Each row was made from one small tree. The marks that hang from a mark follow it in brackets, in alphabetical order. Every link used is in the known rows. Write each row's tree.
Known rows
C[H]: | -2.40 | -0.20 | -0.35 | +4.50 | -2.05 | +1.56 | +2.90 | -0.74 | +1.97 | -1.26 | -2.33 | +0.07 | -5.54 | +1.95 | -0.44 | -0.32 | -0.29 | +3.84 |
X[L P]: | -0.13 | -3.09 | +0.74 | +4.06 | +2.78 | +4.77 | -4.48 | -1.72 | -0.02 | +0.67 | -1.54 | +3.78 | -4.10 | -1.06 | +0.90 | -0.98 | +0.04 | -0.78 |
V[B]: | -0.67 | +0.38 | +0.62 | +3.03 | +1.03 | -2.26 | +2.21 | -1.05 | +3.05 | -1.52 | -0.66 | +1.28 | -3.54 | -1.41 | +0.70 | +0.79 | -1.55 | +1.81 |
B[X[P]]: | -1.57 | -0.30 | +0.80 | +0.44 | +6.89 | +4.74 | +0.76 | +0.32 | -1.77 | -2.69 | -1.27 | +2.55 | -4.56 | +1.04 | +0.21 | -1.57 | +2.03 | -0.42 |
B[V]: | -5.25 | +1.30 | +0.77 | +2.47 | +4.43 | +0.61 | -0.53 | +1.09 | +0.62 | -0.53 | -3.54 | +1.11 | -4.29 | +0.04 | -0.89 | +0.93 | +0.12 | +1.06 |
V[B[X] L]: | -3.25 | +1.55 | +2.89 | -0.03 | +3.66 | -3.06 | -1.22 | -1.29 | +1.87 | -2.68 | -1.37 | +0.82 | -5.20 | +1.67 | -0.59 | +0.98 | +0.21 | -1.39 |
B[V X[P]]: | -5.85 | +0.86 | +2.12 | -1.62 | +7.79 | +3.92 | -1.69 | +1.59 | -2.10 | -2.31 | -2.92 | +2.88 | -4.69 | +1.76 | -1.01 | -1.59 | +2.64 | -2.49 |
X[L[V]]: | -4.81 | -0.79 | -2.35 | +4.82 | +1.11 | +0.75 | -2.84 | -1.04 | -0.14 | +1.27 | -2.08 | +1.92 | -2.82 | +0.30 | -0.33 | -0.38 | -0.77 | +0.75 |
L[C[H] V Z]: | -2.81 | +0.97 | -2.56 | +0.14 | -6.20 | -0.37 | +5.59 | +0.59 | +1.04 | -0.10 | +1.38 | -1.74 | +3.86 | +2.96 | -0.26 | +0.40 | -1.03 | +3.13 |
L[C[H] Z]: | +0.47 | +0.20 | -0.23 | +1.23 | -4.36 | +0.71 | +4.70 | +0.27 | +2.08 | -0.71 | +0.33 | -1.80 | +2.76 | +2.65 | +1.02 | +1.33 | -0.72 | +3.19 |
H[F]: | +3.80 | +0.41 | -1.41 | +3.38 | +2.90 | +0.81 | +0.76 | -1.49 | -0.11 | -1.46 | -2.74 | +0.34 | -4.47 | +1.79 | -0.13 | +1.78 | +0.08 | +3.77 |
C[H[F]]: | +2.44 | +0.07 | -1.27 | +3.25 | -2.73 | +0.87 | +1.80 | -2.18 | +0.91 | -1.84 | -3.31 | -0.51 | -6.00 | +4.52 | -1.00 | +0.44 | +0.40 | +4.40 |
V[B L[F Z]]: | +5.53 | +0.31 | +2.85 | -1.90 | -1.91 | -4.08 | +0.02 | -1.65 | +3.03 | +0.91 | +2.26 | -2.18 | -2.24 | -3.76 | -0.85 | +3.28 | -2.12 | +0.27 |
V[B L[F]]: | +3.55 | +0.12 | +2.38 | -0.07 | -1.20 | -3.37 | -0.95 | -1.04 | +2.32 | +0.54 | +0.84 | -0.97 | -4.33 | -3.94 | -0.80 | +0.82 | -1.24 | +0.01 |
L[C Z]: | +2.04 | +0.51 | -0.25 | +1.27 | +1.33 | +0.56 | +3.69 | +0.80 | +0.94 | -0.36 | +0.87 | -1.00 | +4.21 | -0.09 | +1.71 | +2.64 | -1.02 | +2.53 |
X[P]: | +0.47 | -1.39 | +0.17 | +2.70 | +3.28 | +4.66 | +1.03 | -0.28 | +0.26 | -0.80 | -0.44 | +2.83 | -4.43 | -1.73 | +0.47 | -0.66 | +0.01 | +1.58 |
L[C F V[B] Z]: | +3.68 | +1.12 | -1.33 | -3.66 | -4.49 | -4.37 | +4.80 | +1.14 | +0.83 | +0.90 | +4.15 | -2.53 | +6.46 | -3.48 | +0.46 | +0.56 | -1.62 | +0.42 |
X[L[C] P]: | +0.81 | -2.88 | +0.60 | +2.61 | +1.35 | +4.72 | -3.65 | -0.32 | -0.48 | +0.57 | -0.26 | +3.05 | +1.98 | -0.59 | +2.23 | -1.65 | +0.62 | -1.61 |
B[V X[L[Z]]]: | -5.78 | +0.92 | +2.36 | -0.21 | +6.71 | +0.15 | -5.56 | -0.15 | -1.07 | -0.39 | -4.03 | +0.73 | -2.07 | +3.68 | -0.80 | +1.75 | +1.14 | -2.88 |

Write each row's tree
| +2.24 | -0.74 | -0.72 | -0.89 | -3.48 | -4.16 | -1.47 | -1.63 | +0.94 | +2.50 | +1.99 | -0.94 | +0.57 | -3.28 | -0.33 | +0.72 | -2.08 | -1.01 |
X[L[F V[B] Z]]
| +4.10 | +0.14 | +1.06 | +0.07 | +0.05 | +0.33 | -0.67 | +1.56 | -0.24 | +0.94 | +0.80 | -2.01 | +1.20 | -2.60 | +0.37 | +0.53 | +0.35 | +0.63 |
V[L[C F]]
| -5.12 | +2.39 | -1.39 | -1.79 | +1.23 | -3.33 | +3.56 | +1.46 | -0.49 | -2.62 | +0.50 | +0.47 | +3.56 | +1.97 | +0.75 | -1.79 | +0.72 | -1.13 |
L[C V[B[X]]]
| +0.28 | +1.20 | -2.59 | -0.68 | -8.74 | -4.24 | +3.78 | -1.18 | +1.63 | -1.67 | +0.03 | -0.71 | +1.89 | +4.37 | -0.41 | -1.06 | -0.40 | +1.99 |
L[C[H[F]] V[B]]
| +4.69 | -1.98 | +0.53 | +0.35 | -6.17 | +0.60 | -0.95 | -0.22 | +0.19 | +2.07 | +0.53 | -3.02 | +3.75 | +0.48 | +1.01 | -0.20 | -0.10 | +0.27 |
X[L[C[H] F Z]]
| -6.42 | +0.92 | +3.65 | -2.53 | +6.87 | +3.06 | -4.82 | +0.65 | -1.32 | -1.61 | -2.70 | +2.71 | -6.15 | +2.15 | -2.25 | -0.38 | +2.33 | -3.82 |
B[V[L] X[P]]
| +1.49 | +0.71 | +1.30 | +0.37 | +0.49 | -0.31 | +0.48 | -0.03 | +1.92 | +0.15 | +1.08 | -1.11 | +2.68 | +0.40 | +0.64 | +3.72 | -1.33 | +1.33 |
V[L[C Z]]
| -1.05 | +1.54 | -1.63 | -1.39 | -3.15 | -4.24 | +4.77 | +0.32 | +2.26 | -0.30 | +2.95 | -0.54 | +5.84 | -0.55 | +0.84 | +1.61 | -2.23 | +1.02 |
L[C V[B] Z]
| +3.24 | -0.33 | -0.52 | +0.86 | -4.82 | +1.16 | +3.59 | +1.77 | -0.04 | +0.09 | +0.09 | -2.89 | +1.41 | -0.39 | +0.67 | -2.05 | +0.92 | +2.59 |
L[C[H] F]
| +4.70 | -0.17 | +1.58 | -1.80 | -6.49 | -0.36 | +1.51 | +0.37 | +1.38 | +1.11 | +1.88 | -3.92 | +1.93 | +0.20 | -0.65 | +1.54 | -0.43 | +1.63 |
V[L[C[H] F Z]]
| -5.89 | +0.45 | -1.95 | +1.07 | +3.21 | +0.65 | -2.49 | +1.06 | -2.71 | -0.57 | -1.80 | +1.15 | +3.30 | +3.41 | +0.85 | -2.09 | +1.78 | -1.98 |
B[X[L[C V]]]
| -0.09 | +0.31 | -2.91 | -0.27 | -6.82 | +0.15 | +4.52 | +2.17 | -0.90 | +0.72 | +1.22 | -2.54 | +2.45 | -0.17 | -0.51 | -2.84 | +0.63 | +2.35 |
L[C[H] F V]
| +6.70 | +0.08 | -0.12 | -0.92 | -0.08 | +0.41 | +3.65 | +1.65 | -0.52 | +0.90 | +2.07 | -3.00 | +4.95 | -2.87 | +1.33 | +1.64 | -0.39 | +1.99 |
L[C F Z]
| +1.89 | -2.84 | +1.20 | +2.19 | +1.98 | +4.15 | -3.50 | -2.33 | +0.55 | +1.12 | +0.00 | +2.59 | -2.08 | -0.81 | +0.68 | +1.17 | -0.95 | -0.66 |
X[L[Z] P]
| +3.43 | +0.88 | -2.61 | -2.03 | -1.86 | -0.66 | +4.42 | +2.16 | -1.40 | +1.55 | +3.08 | -2.80 | +6.06 | -2.70 | +0.20 | +0.79 | -0.63 | +2.00 |
L[C F V Z]
| -0.98 | -1.65 | +2.20 | -1.27 | +2.27 | +1.03 | -3.70 | -0.68 | -0.50 | -1.74 | -0.04 | +3.20 | +2.52 | +1.32 | +2.23 | -2.86 | +1.62 | -4.98 |
V[B[X[L[C] P]]]
| -3.09 | -2.15 | -0.48 | +1.35 | -1.64 | +0.07 | -3.21 | -2.20 | +1.26 | +0.79 | +0.68 | +4.20 | -2.45 | -1.49 | -0.03 | -2.04 | -1.12 | -2.44 |
X[L[V[B]] P]
| -1.97 | +1.39 | -1.26 | +0.07 | -1.58 | -4.07 | +4.04 | -1.07 | +2.78 | -0.37 | +1.75 | +0.24 | -0.39 | -0.98 | -0.56 | +2.19 | -2.68 | +1.82 |
L[V[B] Z]
| -0.40 | -1.84 | -1.36 | -0.47 | -1.37 | +2.89 | -1.80 | -0.39 | -0.98 | +1.86 | +2.15 | +2.19 | +5.19 | -0.14 | +0.88 | -0.24 | -0.75 | -1.59 |
X[L[C V Z] P]
| +1.26 | +0.73 | -3.01 | -0.20 | -1.04 | +0.05 | +3.40 | +2.73 | -1.97 | +1.04 | +1.60 | -1.75 | +3.88 | -2.82 | +0.25 | -1.55 | +0.40 | +1.64 |
L[C F V]
| +0.85 | -1.07 | -2.49 | +1.19 | -1.64 | +0.26 | -2.25 | +1.34 | -2.13 | +2.48 | +0.48 | -0.69 | +4.14 | -2.18 | +0.64 | -2.02 | +0.34 | -0.56 |
X[L[C F V]]
| +2.00 | +1.25 | -3.26 | -1.13 | -6.90 | -1.05 | +4.44 | -0.77 | -0.01 | -0.67 | +0.42 | -2.18 | +3.43 | +5.50 | -0.83 | +1.30 | -0.48 | +3.66 |
L[C[H[F]] V Z]
| -5.99 | +2.25 | -1.10 | -0.32 | +2.68 | -3.18 | +2.81 | +0.16 | +0.06 | -2.64 | -0.56 | +1.17 | -2.73 | +1.41 | -0.65 | -0.98 | +0.26 | -0.26 |
L[V[B[X]]]
| -2.44 | -2.14 | -1.77 | +1.50 | -0.61 | +3.78 | -2.77 | +0.12 | -1.46 | +1.42 | +0.66 | +3.20 | +3.15 | -0.45 | +1.05 | -2.61 | +0.32 | -1.80 |
X[L[C V] P]
| -3.81 | +1.68 | +2.86 | -0.16 | +2.71 | -0.94 | -2.74 | -0.37 | +1.92 | +0.48 | -1.83 | -0.15 | -3.63 | +0.66 | -2.11 | +4.46 | -1.20 | +0.06 |
B[V[L[Z]]]
| -1.56 | +1.47 | +1.51 | -1.01 | -4.16 | -0.98 | -3.13 | -0.22 | +0.77 | -0.83 | -3.48 | -0.96 | -1.31 | +6.06 | -1.91 | +1.05 | +1.23 | +0.20 |
B[V[L[C[H[F]]]]]
| +6.49 | +0.55 | +2.60 | -3.28 | -3.39 | -4.21 | +0.85 | -0.21 | +2.44 | +0.95 | +3.50 | -2.85 | +3.93 | -3.24 | +0.62 | +2.62 | -1.62 | -0.70 |
V[B L[C F Z]]
| -3.19 | +0.25 | +2.04 | -0.59 | +6.22 | +0.64 | -6.49 | +1.38 | -3.15 | +0.42 | -4.31 | -0.11 | -3.40 | +0.56 | -0.96 | -1.60 | +2.84 | -3.72 |
B[V X[L[F]]]
| -1.37 | -0.09 | +1.92 | -1.21 | +4.28 | +1.05 | +1.09 | -0.52 | +0.35 | -3.23 | -0.13 | +2.91 | -3.96 | +0.27 | +0.36 | -1.71 | +1.17 | -1.90 |
V[B[X[P]]]
| +4.59 | -3.44 | +0.83 | +1.75 | +1.54 | +4.65 | -4.49 | -0.76 | -1.52 | +2.04 | -0.21 | +1.62 | -3.37 | -3.98 | +0.47 | -2.16 | +0.67 | -1.30 |
X[L[F] P]
| +0.91 | +1.24 | +3.01 | -2.35 | +1.45 | -1.23 | -2.76 | +0.61 | +0.51 | +1.78 | -0.49 | -2.18 | -2.89 | -2.19 | -2.37 | +3.37 | -0.60 | -0.47 |
B[V[L[F Z]]]
| -0.06 | +0.99 | -3.75 | +0.75 | -6.10 | -0.26 | +3.51 | -0.08 | -0.59 | -1.06 | -1.08 | -1.00 | +1.27 | +5.24 | -0.71 | -0.94 | +0.69 | +3.38 |
L[C[H[F]] V]
| +2.73 | +0.99 | -1.13 | -2.20 | -3.06 | -4.30 | +4.11 | -0.19 | +1.27 | +0.88 | +3.09 | -1.76 | +0.40 | -3.87 | -0.89 | +1.20 | -2.08 | +1.40 |
L[F V[B] Z]
| -4.47 | +1.16 | +4.13 | -4.24 | +6.12 | +2.28 | -3.83 | +0.23 | -0.66 | -1.22 | -1.14 | +1.54 | -4.04 | +2.35 | -2.35 | +1.97 | +1.31 | -3.62 |
B[V[L[Z]] X[P]]
| +0.06 | -1.59 | +2.98 | -1.74 | +3.01 | +0.46 | -3.50 | -2.65 | +0.60 | -1.28 | +0.21 | +2.58 | -1.54 | +1.04 | +0.80 | -0.10 | +0.14 | -3.92 |
V[B[X[L[Z] P]]]
| -2.20 | -0.04 | -1.69 | +0.30 | +3.33 | +0.54 | -3.25 | +0.58 | -3.77 | +0.84 | -1.78 | -0.29 | -2.18 | +0.08 | -0.81 | -2.61 | +1.79 | -1.59 |
B[X[L[F V]]]
| -3.05 | +1.27 | -1.97 | +0.41 | -2.41 | -3.41 | +3.84 | +0.80 | +1.72 | -0.79 | +1.53 | +0.69 | +3.70 | -0.78 | +0.93 | -0.65 | -1.22 | +0.81 |
L[C V[B]]
| -1.26 | -0.02 | -1.83 | -1.02 | +1.97 | +0.50 | -2.52 | +2.08 | -4.24 | +0.76 | -0.59 | -0.97 | +3.90 | +0.58 | +0.54 | -3.13 | +2.47 | -2.51 |
B[X[L[C F V]]]
| +0.78 | +0.75 | -1.69 | -0.33 | -2.18 | -3.61 | +3.09 | +0.33 | +0.68 | +0.66 | +1.57 | -0.74 | -1.76 | -4.10 | -0.81 | -1.06 | -1.01 | +1.07 |
L[F V[B]]
| -0.26 | +0.09 | -1.22 | -1.42 | +2.65 | -0.18 | -2.29 | -0.01 | -3.21 | +1.16 | -0.21 | -1.41 | -0.11 | +0.33 | -0.89 | -0.25 | +0.89 | -1.40 |
B[X[L[F V Z]]]
| +3.05 | -0.69 | +1.12 | -0.45 | +4.62 | +0.84 | -3.09 | -0.50 | -2.18 | +0.57 | -1.22 | -1.59 | -1.25 | +0.04 | +0.38 | +0.61 | +1.14 | -1.33 |
B[X[L[F Z]]]
| -4.60 | +0.65 | -0.52 | -2.19 | +2.29 | +0.09 | +2.09 | -0.19 | -0.55 | -2.49 | +0.93 | +3.15 | -2.87 | +0.46 | -0.69 | -2.58 | +0.91 | -1.93 |
L[V[B[X[P]]]]
| +7.54 | -3.07 | +1.10 | -1.41 | -0.78 | +3.64 | -2.86 | +0.07 | -1.48 | +2.45 | +2.34 | -0.20 | +4.78 | -3.21 | +1.84 | -0.50 | +0.29 | -1.91 |
X[L[C F Z] P]
| +6.12 | -1.59 | +0.46 | +0.39 | -0.50 | +0.46 | -1.96 | +0.40 | -0.75 | +2.29 | +0.89 | -2.11 | +5.07 | -2.18 | +1.80 | +1.01 | -0.36 | -0.18 |
X[L[C F Z]]
